Each row was made from one small tree. The marks that hang from a mark follow it in brackets, in the order of their numbers. Every link used is in the known rows. Write each row's tree.
Known rows:
k574(k612(k305)): 4 4 -16 12 3 -1 7 -19 -17 -3 -5 -11 19 61 1 -12 17 7 -13 5 0 -11 -9 -6
 -23 7
k44(k612(k305)): -15 -2 -10 6 5 -3 -3 -7 -8 0 -6 -20 8 52 12 9 3 7 -14 8 -1 -19 -18 -6
 -32 2
k390(k116 k303 k574 k789 k941): 65 7 -49 -25 -7 10 3 9 -58 12 4 -13 -6 -33 3 -87 -9 -18 -47 20 -4 23 3
 -13 11 -19
k116(k390(k574 k941)): 48 10 -22 -18 -3 7 0 -27 -20 -1 2 -18 11 -10 1 -37 -11 -1 -20 4 -2 -12
 -23 -5 -14 -23
k390(k789): 8 8 -32 -14 -1 -1 3 21 -12 4 1 -7 3 16 -6 -24 -5 -11 -8 4 8 -17 -11 -15
 27 -2
k838(k612(k44)): -18 11 -12 4 8 -3 -6 -7 18 7 4 -19 35 -35 -13 -6 15 4 -50 1 -12 -28 -28
 -12 -2 12
k390(k116 k574 k789 k941): 36 13 -49 -19 -5 8 -4 12 -46 16 -1 -17 -3 -33 -4 -72 -12 -14 -46 14 0 14
 -11 -21 15 -14
k390(k116 k574 k941): 31 12 -37 -12 -3 6 -4 -11 -47 9 -1 -25 -5 -42 -3 -64 -5 -7 -34 10 -7 9
 -16 -14 -14 -11
k303(k390(k116 k574 k789)): 17 6 -53 -6 2 6 2 5 -40 16 9 -18 12 -36 -5 -73 -37 -16 -46 18 4 -2 10
 -25 14 -3
k612(k44 k574): -15 17 -13 -3 3 -1 -9 -7 14 6 3 -16 41 -14 -19 8 -6 9 -41 15 -15 -23 -20
 -25 6 -14
k116(k390(k303 k574 k941)): 71 5 -22 -23 -5 8 5 -30 -31 -3 5 -15 8 -8 7 -48 -8 -4 -22 8 -6 -5 -12 2
 -17 -27
k390(k116 k303 k574): 44 7 -28 2 -2 1 6 -17 -54 6 12 -22 -12 -34 2 -67 -3 -12 -33 10 -6 12 5
 -13 -10 -7
k574(k612): 12 5 -20 7 1 -3 8 -5 -2 -1 -9 -14 14 19 -1 -18 16 0 -9 0 1 -13 -14 -6 -8
 8
k476(k201): -4 14 -15 -3 -7 -6 11 -6 -10 -6 -2 -17 12 34 -22 -1 10 -4 3 3 5 -32 -18
 -11 -18 1
k44(k612(k305 k574)): -27 2 -11 10 4 -1 -7 -20 0 5 -5 -23 13 68 2 20 -6 11 -29 18 -8 -17 -16
 -16 -24 -12
k390(k303 k789 k941): 53 2 -41 -41 -7 7 6 22 -29 1 -4 -3 4 10 1 -52 1 -14 -11 16 -3 -1 -4 0 17
 -15
k303(k390): 3 2 -36 -13 3 3 4 -2 -18 2 4 -16 17 -10 -6 -40 -24 -7 -9 12 0 -25 0 -9
 -4 2
k116(k390(k303 k789 k941(k95))): 80 0 -32 -46 -6 14 6 -6 4 -5 -1 -1 -1 11 20 -67 -8 -6 -27 14 3 -10 -8 5
 11 -32
k116(k390): 30 6 -15 -8 -4 4 4 -24 5 -7 5 -17 2 17 4 -16 -8 -1 -7 -1 4 -28 -18 -4
 -11 -18
k44(k612(k574)): -19 2 -15 5 3 -2 -5 -5 15 7 -9 -25 9 25 0 13 -6 3 -26 13 -6 -19 -21 -16
 -9 -10
k303(k390(k574 k941)): 20 6 -44 -24 4 6 0 -7 -45 8 0 -17 25 -33 -9 -61 -27 -7 -23 16 -7 -10 -6
 -10 -7 -3
k390(k303 k574(k612(k44 k305))): 39 6 -12 8 7 -4 5 -19 -44 3 6 -8 40 4 2 -34 14 5 -41 13 -10 8 0 -9 -19 4
k574(k612(k44)): 10 7 -14 6 4 -5 2 4 13 1 -8 -13 40 -12 -1 -9 18 6 -29 2 -4 -15 -20 -10
 -11 10
k612(k44 k305 k574): -26 17 -7 3 5 0 -10 -26 -5 3 8 -12 46 38 -17 16 -7 20 -46 20 -16 -21 -15
 -26 -13 -16
k838(k201): -8 11 -13 -3 -1 -6 2 6 -6 -6 8 -29 -3 -9 -20 -1 3 1 -7 -8 -2 -20 -7 -4
 -2 9
k116(k390(k303 k574 k789)): 63 6 -25 -13 -3 4 8 -15 -25 2 13 -9 8 7 5 -45 -15 -11 -29 7 6 -5 -1 -10
 13 -22
k390(k116 k303 k941(k95)): 66 -1 -36 -39 -6 13 4 -7 -19 -3 -5 -12 -22 -29 21 -95 4 -6 -30 19 -9 8
 -4 6 -11 -19

Which tree is each row?
32 3 -51 -8 1 10 1 -13 -39 11 -5 -24 19 -42 0 -77 -21 -8 -48 20 -6 5 0
 -13 -19 -3
k303(k390(k116 k574(k612) k941))
70 -1 -49 -46 -7 15 4 15 -17 4 -4 -4 -19 -20 21 -103 -1 -13 -42 23 -2 12
 2 -1 17 -22
k390(k116 k303 k789 k941(k95))
-51 18 -2 17 8 -4 -13 -29 15 6 17 -34 40 5 -36 28 7 21 -80 6 -23 -23 -11
 -18 -8 6
k838(k201 k612(k44 k305 k574))
42 1 -40 -13 -8 5 8 14 -25 5 8 -12 -17 -2 5 -60 -5 -18 -29 13 3 4 9 -12
 14 -11
k390(k116 k303 k789)
29 1 -53 -46 2 12 0 18 -10 6 -6 -3 18 -17 6 -80 -27 -9 -28 22 2 -15 -2
 -6 21 -9
k303(k390(k789 k941(k95)))
40 11 -25 -8 -1 3 3 -12 -15 4 9 -12 10 6 -1 -32 -18 -8 -27 2 9 -14 -13
 -16 15 -18
k116(k390(k574 k789))
-42 18 -6 13 7 -5 -12 -14 30 8 13 -37 34 -37 -38 22 6 13 -77 2 -22 -25
 -17 -18 6 7
k838(k201 k612(k44 k574))
53 10 -32 -24 -4 8 0 -9 -20 4 2 -12 13 -1 0 -43 -17 -7 -30 7 4 -9 -19
 -11 9 -26
k116(k390(k574 k789 k941))
29 7 -49 -26 -9 10 -2 19 -18 9 -5 -17 -10 -12 0 -59 -7 -12 -31 13 1 0
 -12 -14 10 -15
k390(k116 k789 k941)
61 6 -25 -16 2 2 3 -3 -37 4 -6 -11 39 -39 3 -53 15 -1 -42 15 -15 13 -12
 -2 -16 -4
k390(k303 k574(k612(k44)) k941)
20 1 -53 -35 -1 9 1 18 -21 7 -4 -10 22 -8 -5 -56 -27 -12 -20 19 0 -17 -2
 -10 13 -7
k303(k390(k789 k941))
57 1 -25 -19 -7 6 10 -8 -4 -4 8 -9 1 23 7 -33 -10 -10 -15 6 7 -17 -2 -4
 8 -23
k116(k390(k303 k789))
13 6 -43 -1 3 4 1 -13 -41 11 9 -25 9 -43 -5 -68 -32 -11 -37 15 -2 -6 6
 -20 -9 0
k303(k390(k116 k574))
3 7 -10 11 6 -3 0 -11 -3 -1 -4 -10 45 29 0 -5 19 14 -33 7 -5 -14 -15 -10
 -26 8
k574(k612(k44 k305))
25 12 -21 -6 6 1 -4 -13 -37 6 -7 -11 47 -5 -3 -33 13 10 -43 12 -12 4 -22
 -10 -24 0
k390(k574(k612(k44 k305)) k941)
30 6 -60 -23 -1 11 -2 7 -44 16 2 -18 14 -42 -4 -83 -36 -15 -48 22 -1 3 4
 -20 8 -10
k303(k390(k116 k574 k789 k941))
58 1 -49 -33 -11 11 5 16 -31 5 -2 -13 -14 -10 7 -73 -3 -17 -31 19 -3 10
 2 -6 6 -20
k390(k116 k303 k789 k941)
22 14 -40 2 -1 2 0 8 -40 16 8 -17 -6 -26 -5 -60 -15 -14 -44 8 6 8 -4 -28
 22 -5
k390(k116 k574 k789)
26 5 -50 -17 1 10 -2 -12 -46 11 2 -24 13 -49 -3 -76 -30 -10 -39 19 -7 -1
 0 -14 -14 -7
k303(k390(k116 k574 k941))
-48 15 -8 19 5 -2 -7 -38 -1 4 16 -35 14 36 -35 18 5 14 -59 4 -18 -21 -7
 -14 -5 5
k838(k201 k612(k305 k574))
54 7 -29 -26 -1 4 4 -8 -58 2 0 -12 8 -23 -2 -59 4 -9 -14 13 -12 8 -9 0
 -7 -11
k390(k303 k574 k941)
60 7 -41 -33 -3 5 4 15 -55 9 0 -4 11 -13 -2 -67 -4 -16 -25 17 -4 12 -4
 -7 21 -13
k390(k303 k574 k789 k941)
29 11 -41 13 0 1 3 5 -31 17 1 -17 4 -16 -1 -62 -3 -12 -54 8 7 15 -2 -26
 17 0
k390(k116 k574(k612) k789)
56 7 -23 -9 -3 7 3 -29 -14 0 -4 -18 19 0 5 -38 -2 1 -29 3 -1 -7 -22 -3
 -18 -19
k116(k390(k574(k612) k941))
70 3 -25 -4 -2 4 11 -16 -18 3 7 -9 16 14 9 -45 -6 -9 -37 7 6 0 0 -9 7
 -18
k116(k390(k303 k574(k612) k789))
67 0 -22 -29 -9 10 6 -24 -8 -9 1 -15 2 10 9 -37 -3 -3 -9 8 -4 -16 -12 7
 -20 -28
k116(k390(k303 k941))
70 1 -32 -35 -10 11 7 -4 -8 -4 2 -8 4 19 9 -43 -9 -9 -18 11 1 -12 -8 2 3
 -31
k116(k390(k303 k789 k941))
24 1 -60 -29 -5 13 0 13 -22 11 -2 -18 8 -24 -1 -71 -31 -14 -36 22 0 -8 3
 -14 5 -11
k303(k390(k116 k789 k941))
60 7 -38 -18 -5 8 3 -14 -60 6 2 -21 -9 -41 3 -78 -2 -12 -35 16 -13 18 -3
 -6 -17 -16
k390(k116 k303 k574 k941)
65 3 -16 2 -1 3 11 -34 -20 -3 6 -15 14 7 9 -39 0 -3 -28 4 0 -4 -5 -3 -15
 -16
k116(k390(k303 k574(k612)))
76 -1 -22 -41 -5 13 6 -23 2 -10 -1 -8 -2 3 21 -61 -3 -1 -18 11 -3 -14
 -13 11 -12 -31
k116(k390(k303 k941(k95)))
44 8 -32 -13 1 -1 8 11 -52 9 10 -4 7 -4 -4 -54 -6 -16 -23 11 2 7 4 -14
 29 -5
k390(k303 k574 k789)
60 6 -16 -7 -2 3 8 -32 -27 -3 12 -16 5 -1 5 -38 -9 -5 -19 4 0 -10 -6 -4
 -11 -20
k116(k390(k303 k574))
